Each row was made from one path, in order. Every step used is in the known rows, and no mark comes twice. Write each row's path.
(in the rows, 100 means zero)
Known rows:
U > X > Z: 122	110	99	92	100	114	116	89	101	87	95	93	88	89	91	121	84	104	114	87	92	84	113	95	117	87	94	91	99	117	118	97	73	102	108	116	105	88	89	76	111	96	109	91	108
K > M > D: 108	93	89	91	91	120	91	104	89	101	108	81	120	84	100	92	118	91	113	91	103	100	77	91	91	96	101	112	104	107	107	80	104	111	99	111	88	97	122	55	93	113	99	82	98
Q > N > M > D: 102	94	106	86	86	115	97	85	108	99	98	84	126	80	86	95	98	107	105	99	96	95	84	95	92	90	110	112	114	97	102	84	112	110	102	108	89	87	124	46	98	124	97	106	93
S > X > Z: 104	110	107	97	88	114	120	92	108	88	110	65	86	89	93	116	80	95	99	94	97	98	115	106	125	91	103	87	97	104	114	90	79	97	95	108	107	107	88	94	116	102	101	93	98
Q > N > X > Z: 102	105	127	94	94	123	116	81	114	97	99	89	91	94	83	103	81	111	106	95	97	91	123	106	112	82	109	94	110	103	107	96	85	119	96	112	94	113	104	66	108	114	100	100	109
E > X > Z > Q > N: 88	115	111	86	80	120	108	68	114	100	95	90	102	91	77	114	104	110	104	130	99	68	113	94	104	85	102	101	120	85	86	105	107	79	106	114	104	89	94	70	95	129	102	119	121
E > X: 96	86	101	110	95	115	97	84	102	111	101	113	111	73	118	101	97	105	99	94	82	101	104	109	91	96	103	99	102	94	108	99	105	103	94	98	96	106	111	99	90	101	97	104	137
J > N > Q > Z: 107	111	114	86	91	114	79	87	117	95	111	90	103	107	77	81	105	113	88	134	96	64	114	105	91	107	100	88	101	105	106	83	87	99	95	94	97	86	116	88	106	122	106	104	118
Q > N: 88	115	108	86	94	120	106	79	109	104	99	96	98	107	84	99	99	105	95	114	100	84	105	91	99	90	104	109	121	94	92	106	105	99	107	102	104	98	101	89	92	130	100	110	100
Y > X > Z > Q > N > W: 107	111	99	86	84	133	88	74	111	101	105	89	104	96	72	118	95	121	93	133	109	85	98	86	110	101	114	115	109	98	96	107	103	82	97	106	95	92	93	78	100	119	94	127	119
H > X > Z > Q: 96	102	96	94	82	99	99	89	106	93	90	84	96	87	88	114	100	110	119	132	103	73	111	101	117	101	95	90	98	86	83	98	99	61	101	117	95	85	98	80	114	101	106	117	111
Q > Z > X > H: 101	89	102	102	91	117	96	101	93	101	100	107	83	98	106	110	99	90	93	90	97	94	117	92	106	111	101	105	99	101	98	102	97	76	94	87	119	88	98	59	114	98	93	114	105
H > X: 89	92	82	94	100	116	86	97	102	108	91	96	91	91	109	86	87	108	113	112	90	96	102	101	115	114	100	98	106	91	86	99	95	79	98	97	87	103	129	110	110	106	100	112	100
Q > N > W: 113	108	95	86	87	118	86	76	110	106	106	96	102	102	85	110	92	113	89	115	105	93	94	82	105	104	118	123	114	102	99	102	104	99	95	100	90	102	97	93	96	119	94	122	119
Y > X > Z > Q: 93	107	104	98	91	119	103	93	103	88	97	85	102	87	77	116	105	112	112	134	108	84	108	104	110	95	93	86	92	91	92	106	98	67	104	113	107	81	91	70	107	99	101	110	104
D > M > K: 99	115	94	91	92	126	93	102	106	105	96	119	118	97	114	105	102	111	93	115	111	99	108	92	126	115	96	105	103	111	109	99	116	101	112	98	92	94	72	88	95	107	114	95	100
N > X: 99	86	110	109	113	121	99	98	108	101	97	105	98	78	102	79	91	118	106	94	101	110	111	114	103	102	106	97	99	96	93	97	101	108	89	101	89	114	120	92	101	104	95	109	104
H > X > S: 84	104	90	93	95	112	107	94	95	99	98	99	90	89	97	103	82	99	110	109	82	103	115	104	106	110	106	88	95	98	90	82	94	90	92	95	70	91	107	96	122	101	93	113	106
K > M > N > Q: 97	83	98	92	98	137	100	93	116	105	108	93	106	100	95	88	118	105	105	140	109	89	107	86	102	110	115	98	106	105	90	91	100	109	89	100	86	109	102	94	100	135	95	114	99
S > X: 93	104	86	102	102	123	108	101	104	91	110	69	91	77	108	99	87	98	94	102	101	110	102	107	121	110	100	93	98	94	98	92	95	75	91	98	109	104	98	124	108	108	96	105	88
R > M > N > X > Z > Q: 100	96	107	105	87	117	108	87	113	93	90	87	101	74	93	109	101	117	132	126	111	81	113	100	111	91	101	92	100	91	84	99	103	73	96	121	90	102	91	67	113	104	103	117	102
Z > X > H: 96	78	97	103	95	111	103	100	92	104	96	112	80	94	117	116	98	86	97	90	98	103	113	86	110	111	101	109	98	101	90	110	103	77	91	84	114	90	89	67	109	95	91	116	99
U > X > Z > Q > N > W: 120	113	91	84	84	122	90	71	111	98	99	93	100	90	78	123	93	121	99	125	107	78	98	79	115	102	111	117	110	101	94	103	101	79	99	114	93	86	89	80	100	117	99	129	124
Q > Z > X > U: 100	105	95	93	87	124	90	114	105	92	94	123	128	110	106	116	91	104	105	92	101	92	107	103	109	110	99	84	97	94	120	88	83	56	97	96	113	94	114	54	109	115	110	100	99
H > X > Y: 101	108	87	117	96	116	100	105	109	99	91	93	98	97	103	109	82	111	99	127	85	101	101	100	132	114	106	86	96	94	86	104	96	79	90	100	95	114	103	73	113	115	106	97	101
R > M > N: 93	89	93	106	96	135	113	95	113	110	97	94	100	88	118	98	99	106	133	111	108	102	99	85	101	93	110	109	118	109	98	104	101	96	101	103	91	127	96	90	111	114	96	98	75
N > Q > Z > X > U: 103	100	96	91	86	127	88	108	109	91	95	122	129	108	104	111	94	106	104	104	100	87	110	103	111	114	101	79	95	92	114	86	84	57	95	94	110	91	112	58	106	122	111	107	101
D > M: 101	112	104	102	88	122	101	104	97	101	84	115	101	95	105	100	96	103	96	104	116	85	104	93	103	103	84	101	108	96	92	101	105	101	109	95	94	101	50	114	92	102	101	96	91
D > M > N: 80	96	98	96	90	132	115	102	116	106	94	104	93	91	109	105	98	108	102	115	116	94	115	84	104	100	95	108	124	108	94	101	101	103	105	99	101	121	75	97	103	113	93	90	87
W > N > Q > Z > X > E: 110	80	89	100	79	119	92	91	113	92	107	96	109	83	110	100	118	113	92	112	89	68	102	117	105	92	106	109	91	107	110	92	93	72	99	93	95	104	120	37	111	118	93	118	107
Y > X > Z > Q > N: 83	120	111	84	88	132	107	75	111	96	98	84	98	99	68	110	102	114	105	137	106	73	110	94	107	86	99	98	116	88	87	110	103	74	109	112	108	86	94	68	98	130	101	117	103
W > N: 98	84	89	84	85	93	103	99	120	91	100	88	95	110	113	95	108	102	102	103	102	81	99	101	97	90	112	111	101	113	111	99	95	102	92	98	98	113	90	83	104	107	98	115	96
K > M: 110	106	88	101	106	130	94	122	87	105	110	94	118	114	95	96	118	96	106	93	111	105	80	95	101	102	102	117	104	108	110	88	96	111	91	111	91	113	104	96	97	114	98	97	98
R > M > K: 113	109	89	103	99	127	91	95	104	109	99	110	125	94	124	98	103	109	124	112	103	108	93	95	124	106	110	105	97	112	111	101	117	96	107	102	84	98	95	80	104	107	116	102	89
S > X > Z > Q > N > J: 92	112	107	99	83	83	103	72	111	95	106	64	122	94	83	99	85	95	102	124	108	76	86	97	120	104	110	108	118	86	87	99	102	88	97	111	100	99	83	88	96	136	106	129	95
R > M > N > Q > Z > X: 103	88	99	106	92	149	87	91	111	100	102	101	121	85	112	82	98	121	108	121	96	75	110	98	110	111	108	89	104	103	96	88	85	67	98	97	98	92	123	83	122	123	103	119	102
Z > Q > N: 84	117	103	85	88	114	102	76	110	99	94	92	100	99	79	105	109	110	103	134	108	72	105	90	102	93	99	105	119	83	77	107	114	71	108	112	105	86	95	83	93	129	102	123	105
Q > Z: 110	123	110	97	90	113	89	103	102	95	107	91	105	106	80	87	102	107	94	103	98	80	108	112	94	102	98	92	104	102	119	85	89	99	106	107	107	95	118	85	110	105	103	96	113
D > M > R: 85	98	94	89	108	118	122	93	104	99	88	94	93	79	95	101	104	114	104	113	115	92	92	80	94	97	93	107	111	105	96	107	98	139	101	91	86	81	81	91	104	110	93	92	92
Y > X: 84	102	101	101	116	155	96	106	95	97	108	97	105	93	87	91	99	116	98	117	100	115	98	111	100	102	97	93	95	100	107	114	93	91	106	89	111	94	113	92	100	105	90	97	83

Write each row's path:
105	103	101	128	91	114	107	95	109	101	97	105	113	83	108	120	90	108	89	114	79	105	104	106	114	102	108	88	95	99	102	104	103	96	89	101	102	116	89	65	98	112	103	91	127 -> E > X > Y
94	83	107	84	98	103	87	78	123	100	106	98	96	102	96	92	104	108	95	143	97	76	110	89	96	108	104	93	95	104	82	97	99	101	84	83	86	85	95	107	95	125	102	112	107 -> J > N > Q
104	110	112	92	85	127	90	90	117	96	109	89	102	100	79	80	109	112	95	134	101	72	118	104	96	108	106	86	105	103	106	83	89	101	102	102	100	98	118	82	111	124	101	106	113 -> M > N > Q > Z
101	101	103	91	87	111	106	90	106	99	96	85	87	99	95	107	80	103	113	101	89	88	115	102	120	95	102	90	102	102	107	94	78	100	99	107	91	106	110	84	118	102	104	98	107 -> H > X > Z
102	92	101	94	102	103	94	102	119	102	105	97	125	108	90	107	86	119	91	101	99	101	92	101	100	99	106	120	108	108	106	91	102	107	81	96	92	98	106	97	109	113	97	118	93 -> J > N > M
97	81	104	105	89	108	103	88	93	110	98	114	78	85	113	117	101	79	98	87	88	107	115	96	95	102	103	109	99	95	100	109	113	100	89	87	109	100	86	70	93	94	88	109	125 -> E > X > H
92	81	89	84	108	107	120	94	120	93	98	79	111	90	87	99	105	125	105	108	105	100	81	91	94	90	118	120	109	113	113	98	96	147	85	97	83	88	113	69	117	117	88	121	90 -> W > N > M > R
101	85	80	102	89	111	94	93	103	103	99	94	93	82	110	103	107	103	107	108	85	90	95	116	110	96	99	113	96	95	99	101	103	78	102	96	84	114	124	59	105	108	90	106	100 -> H > X > E
99	112	95	85	91	130	92	90	120	104	100	100	133	100	90	110	94	126	100	127	100	96	105	99	136	109	116	110	111	103	109	93	115	90	102	113	89	88	114	60	111	126	112	128	105 -> H > X > Z > Q > N > M > K
106	89	87	93	89	117	93	90	116	107	110	94	99	93	100	115	94	115	94	115	110	105	100	81	107	109	120	122	112	114	103	98	101	101	90	100	90	118	101	92	107	106	90	110	114 -> M > N > W
96	109	87	91	92	119	105	113	106	87	99	98	108	99	107	121	86	90	106	93	104	111	103	106	119	111	99	85	94	87	114	91	93	64	90	96	114	106	92	83	100	116	105	97	84 -> S > X > U
92	91	93	108	95	95	101	101	107	107	115	76	129	104	103	92	97	91	108	107	113	100	78	90	111	111	114	124	121	109	104	93	97	119	91	108	93	129	98	89	98	128	99	110	88 -> K > M > N > J
87	94	101	107	87	89	104	91	112	106	102	86	121	95	106	94	86	94	102	112	115	90	89	90	111	112	106	116	122	103	95	99	100	113	99	100	95	123	73	97	96	122	100	108	85 -> D > M > N > J
101	106	104	97	82	91	105	90	105	89	94	86	100	92	84	121	107	107	113	126	108	75	109	99	110	93	94	90	96	90	90	99	101	71	101	119	101	85	84	75	108	97	107	112	111 -> X > Z > Q
85	77	105	105	111	133	108	99	120	105	100	101	92	75	107	83	92	122	109	102	104	114	119	106	104	102	111	102	113	105	91	97	99	109	89	102	92	128	126	82	107	112	91	102	100 -> M > N > X
88	80	108	97	115	114	93	94	120	104	102	103	91	84	106	86	87	123	101	101	98	104	114	107	98	102	102	105	105	107	91	98	98	104	79	91	88	111	121	94	100	108	96	101	106 -> J > N > X
104	116	91	122	97	120	115	107	110	88	104	74	99	87	101	116	83	102	85	120	92	111	102	104	135	110	107	83	91	99	95	100	97	76	86	102	111	115	82	85	111	117	103	93	93 -> S > X > Y
98	109	96	98	83	103	109	91	107	84	99	71	96	80	87	120	99	105	110	126	108	79	111	103	120	99	95	87	94	88	88	96	99	59	98	118	106	87	84	88	112	101	105	114	105 -> S > X > Z > Q
112	86	93	106	84	122	92	91	106	95	107	100	113	80	106	101	116	111	92	112	88	74	103	118	105	96	102	105	91	103	106	92	95	72	103	93	96	100	123	42	110	115	92	114	109 -> N > Q > Z > X > E
87	97	113	98	105	132	99	82	115	100	92	100	100	77	87	84	97	126	109	118	106	92	113	107	105	99	105	101	113	85	76	102	112	88	95	108	93	104	117	79	97	124	96	125	107 -> Z > Q > N > X
114	115	115	95	88	120	82	90	109	94	106	92	107	102	76	77	107	109	92	127	98	69	113	109	95	109	104	82	97	96	107	82	91	101	101	102	97	88	114	89	107	119	104	109	116 -> N > Q > Z
104	95	83	106	90	115	109	96	103	90	112	76	92	72	106	111	108	96	93	101	93	99	95	120	114	93	99	111	91	99	107	96	105	78	98	96	99	116	103	70	103	109	88	104	91 -> S > X > E
84	118	105	82	81	119	104	71	114	99	92	84	95	97	75	108	100	112	108	136	102	66	112	91	111	91	101	100	120	83	80	105	103	71	107	115	100	89	99	74	102	131	104	122	108 -> H > X > Z > Q > N
107	84	88	105	85	139	94	98	107	98	113	95	114	83	105	103	122	111	95	113	94	77	100	112	106	97	105	114	100	110	109	88	94	75	100	99	94	110	127	37	111	125	90	110	107 -> K > M > N > Q > Z > X > E
102	93	122	93	97	107	110	87	118	97	104	89	89	94	94	108	78	112	104	94	95	92	123	106	108	84	104	95	102	113	108	94	80	116	86	103	93	112	105	73	111	103	102	91	111 -> J > N > X > Z
97	98	95	86	87	124	86	106	114	92	97	121	127	111	106	114	91	107	102	108	99	82	111	99	108	113	99	83	97	97	113	87	82	56	90	89	110	90	112	57	107	124	111	103	101 -> J > N > Q > Z > X > U
110	109	92	87	84	114	84	73	111	103	101	95	105	96	81	115	100	118	94	130	111	83	94	82	107	106	115	120	112	95	89	102	111	80	95	107	91	92	92	89	96	118	96	131	122 -> Z > Q > N > W
102	85	102	99	89	121	94	94	96	101	100	109	84	96	105	105	101	91	94	103	97	88	120	90	108	114	105	100	96	99	94	101	98	77	91	85	113	84	97	61	113	105	93	121	107 -> N > Q > Z > X > H
104	77	101	84	87	105	94	81	125	93	99	93	99	102	102	84	115	104	101	137	101	70	107	97	100	102	117	93	90	102	92	95	100	105	89	92	85	97	88	93	99	125	100	131	102 -> W > N > Q
106	97	117	102	84	109	112	80	106	102	102	96	101	86	101	118	87	99	103	89	82	91	117	107	104	81	104	90	100	104	120	94	85	116	97	108	98	109	96	77	104	98	101	92	133 -> E > X > Z
95	96	95	89	85	134	92	109	115	93	96	121	126	107	106	113	94	108	106	108	102	88	114	98	111	113	105	82	101	96	113	87	83	58	95	95	111	98	115	53	110	125	108	104	98 -> M > N > Q > Z > X > U
101	90	96	101	94	150	85	101	109	100	110	100	123	92	105	84	106	120	95	120	100	77	110	97	110	115	108	95	107	107	100	83	82	72	95	100	102	94	130	81	119	126	101	116	111 -> K > M > N > Q > Z > X
93	94	83	88	120	124	116	106	96	102	107	79	105	93	88	99	120	109	110	107	111	106	76	81	93	96	106	120	110	115	109	96	92	146	89	102	83	90	118	79	107	118	91	93	97 -> K > M > R
92	80	105	92	95	122	102	82	123	103	103	97	96	93	96	90	110	107	102	145	103	86	116	87	102	108	113	91	103	102	84	97	101	105	95	95	90	104	100	95	101	128	97	114	101 -> M > N > Q
98	82	102	95	89	116	92	94	102	102	102	106	82	100	105	108	100	92	91	106	95	85	121	87	105	113	101	105	99	105	92	101	97	76	87	80	113	83	96	62	113	107	94	116	108 -> J > N > Q > Z > X > H
112	112	98	86	79	114	89	71	112	100	103	90	103	98	76	121	96	116	94	127	109	80	99	82	110	101	116	118	111	97	94	101	106	86	95	110	91	95	88	82	101	118	97	128	124 -> X > Z > Q > N > W
110	92	88	86	93	97	78	86	116	106	112	97	99	103	100	117	89	114	87	114	103	96	94	82	101	109	111	126	104	117	101	99	97	96	80	89	87	100	97	102	101	102	96	107	121 -> J > N > W
96	93	90	93	93	118	97	113	104	94	91	126	125	106	115	123	89	100	108	90	101	101	104	98	112	110	99	88	95	93	109	95	89	57	93	94	112	98	104	64	104	112	108	102	93 -> Z > X > U
122	117	84	117	109	119	112	104	103	86	89	103	100	87	98	123	87	110	100	113	87	98	100	94	129	106	98	89	92	112	99	107	90	81	99	110	109	96	82	64	107	109	111	93	102 -> U > X > Y
100	112	109	121	99	126	110	94	117	95	90	96	104	86	88	107	90	121	95	130	96	99	110	104	124	102	110	89	101	92	80	106	107	84	88	109	99	114	93	51	102	127	103	108	106 -> Z > Q > N > X > Y
100	99	110	102	89	102	104	90	109	89	92	89	100	80	84	111	100	114	115	122	108	80	115	106	112	95	98	88	96	88	85	97	103	75	96	120	96	91	94	72	109	99	104	116	114 -> N > X > Z > Q
90	107	97	91	102	143	96	117	100	93	97	117	118	111	93	116	94	103	108	104	105	116	99	107	104	104	96	83	92	91	120	106	90	74	100	90	116	99	102	60	95	113	101	91	80 -> Y > X > U
87	94	99	85	111	119	122	84	115	100	99	82	112	88	73	101	101	125	101	113	104	101	84	86	95	90	115	118	119	104	104	101	99	145	92	99	86	81	119	71	112	128	88	118	93 -> Q > N > M > R
115	93	88	97	107	112	108	97	88	96	90	112	66	88	104	120	98	84	110	85	96	101	111	83	109	107	92	110	96	108	98	112	100	87	100	95	115	81	77	68	102	90	95	108	99 -> U > X > H
100	94	103	88	82	113	95	84	107	97	95	82	129	75	82	98	102	110	108	108	99	89	84	94	94	92	109	110	112	91	95	85	116	96	102	112	91	82	121	45	99	124	98	114	96 -> Z > Q > N > M > D
102	113	97	88	97	129	94	95	117	106	105	108	135	105	95	106	98	122	90	115	102	107	100	98	127	108	118	115	111	110	115	95	118	105	103	106	94	92	111	68	103	125	109	122	101 -> Q > N > M > K
83	98	101	84	110	136	124	82	116	95	99	74	113	83	63	106	101	132	106	125	106	98	88	90	99	87	114	112	115	102	104	105	97	133	94	104	90	75	117	59	115	129	87	121	92 -> Y > X > Z > Q > N > M > R
97	97	97	97	86	116	97	102	106	101	92	128	124	97	114	124	94	95	108	88	91	105	104	108	98	102	100	89	97	86	121	95	99	82	93	97	105	108	100	65	87	111	105	97	118 -> E > X > U
88	120	111	83	82	114	109	72	113	96	95	86	97	101	72	113	102	108	104	132	106	68	111	90	105	86	100	101	119	88	84	105	105	79	108	116	105	87	90	71	99	128	104	118	108 -> X > Z > Q > N
97	93	101	100	88	147	88	96	112	99	100	107	118	85	108	86	97	123	93	123	100	71	118	96	110	114	101	89	108	103	95	87	85	69	101	95	102	90	112	87	118	123	102	115	108 -> D > M > N > Q > Z > X
88	88	99	105	93	78	104	90	113	104	110	79	119	97	105	94	88	94	104	111	107	98	87	93	110	110	113	116	118	105	98	98	97	114	94	102	97	121	96	91	100	122	100	111	90 -> M > N > J
100	99	92	90	87	144	91	116	110	95	100	118	133	111	104	112	101	106	108	106	106	88	107	97	111	114	105	88	103	97	117	83	83	62	92	99	108	103	116	51	108	131	107	103	97 -> K > M > N > Q > Z > X > U
98	89	101	96	94	129	81	91	113	98	108	103	117	92	105	87	97	122	91	122	92	71	113	100	107	113	102	91	101	106	96	87	82	67	94	90	102	81	127	87	117	120	104	117	114 -> J > N > Q > Z > X
87	96	95	102	98	114	114	95	94	95	103	110	108	86	105	112	86	102	98	99	85	103	117	100	104	105	109	90	92	106	91	82	91	83	91	92	83	82	97	86	123	100	94	115	107 -> Z > X > S
106	94	89	95	84	128	92	93	114	107	102	100	99	91	102	115	92	115	92	116	117	98	102	78	109	111	113	123	115	112	100	99	102	101	93	99	87	118	78	98	103	108	91	108	109 -> D > M > N > W
